Each row was made from one path, in order. Every step used is in the known rows, and no mark comes twice. Write each row's path.
In the rows, zero is written as 128.
Known rows
J/F/U/V: [166 151 156 108 121 143 134  81  65 163 143 117 154 195  90 104 162]
V/P: [124 115 130  99 142 149 119  87  99 114 153 105 131 155 130 132 159]
P/F/A: [ 88 152 139 126 127 113 151 119 123 125 190 114 141 168 105 170 153]
F/P: [ 92 136 144 106 152 162  97  89  84 133 161 118 148 156 101 105 152]
J/V/U/F: [127 134 114 118 121 161 142  54  74 143 152 108 156 169 111 107 158]
P/F/U/V/J: [128  88 203 131 112 131 131 110  71 162 156 109 122 134 124 126 155]
P/F/J/V/U: [ 55 131 150 126 112 113 142 122  85 164 143 112 162 146 125 153 163]
V/J/F/U: [144 133 164 129 133 135 108 114  85 177 119 106 133 184  81  73 205]
J/F/A: [128 176 114 110 123 115 140  97 124 141 151 109 159 202  68 127 183]
F/U/V/P: [148  96 172 111 138 151 141  70  75 123 141 114 132 166 122 121 154]
P/F/J: [ 83 135 153 115 124 127 129 132  91 173 183 111 159 152 114 157 153]
V/J/F: [144 136 136 108 118 127 101 105  95 170 124  98 139 158  96  97 192]
J/F/U/V/P: [162 135 165 102 118 138 144  84  72 146 129 103 140 194  97 118 164]
P/F/U: [104 144 165 134 147 143 130 127  80 143 188 118 125 178 121 131 145]
P/F/J/V: [ 78 141 161 106 111 120 150 114  76 174 167 116 167 148 121 147 145]
U/F: [155 139 114 109 132 174 129  65  78 157 192 104 152 175 100 109 151]
F/U: [125 131 147 130 160 156 117  92  86 137 165 127 138 183 110  91 168]

Write each row's path
[ 96 132 181 118 133 138 161 114  73 122 162 110 118 168 140 139 140] -> J/V/P/F/U
[ 97 113 154  95 123 133 146  83  86 151 129 111 164 150 119 123 170] -> F/J/V/P
[150  77 161 104 110 138 110  65  82 151 136 111 143 113 123 110 165] -> U/V/J
[ 96 138 132 117 130 172 130  65  65 142 146 103 159 169  92  92 154] -> J/V/U/F/P
[ 96 129 142 101 123 135 138  79  81 169 144 124 179 151 106 107 169] -> F/J/V
[128 126 181 123 126 141 145 102  66 146 182 122 133 161 126 146 130] -> P/F/U/V
[ 80 121 162 107 124 124 139 135  96 156 166  97 148 154 122 174 155] -> V/P/F/J
[106 103 178  97 100 121 149 110  81 160 164  98 155 139 128 184 139] -> U/V/P/F/J
[121 143 135 107 141 186 115  72  69 155 185 104 158 179  80  98 146] -> U/F/P
[126 111 163  92 108 132 144  96  82 122 173 100 125 137 148 185 119] -> U/V/P/F
[126 121 149  96 112 155 163  65  70 172 156  95 175 171  94 117 164] -> U/F/J/V/P
[126 136 139 105 113 158 155  62  64 191 169 110 188 173  86 103 163] -> U/F/J/V
[103 131 148 104 131 134 134 121  99 119 178  97 118 153 144 174 135] -> V/P/F
[142 168 140 120 144 144 122 106  79 161 149 114 145 212  85  91 177] -> J/F/U
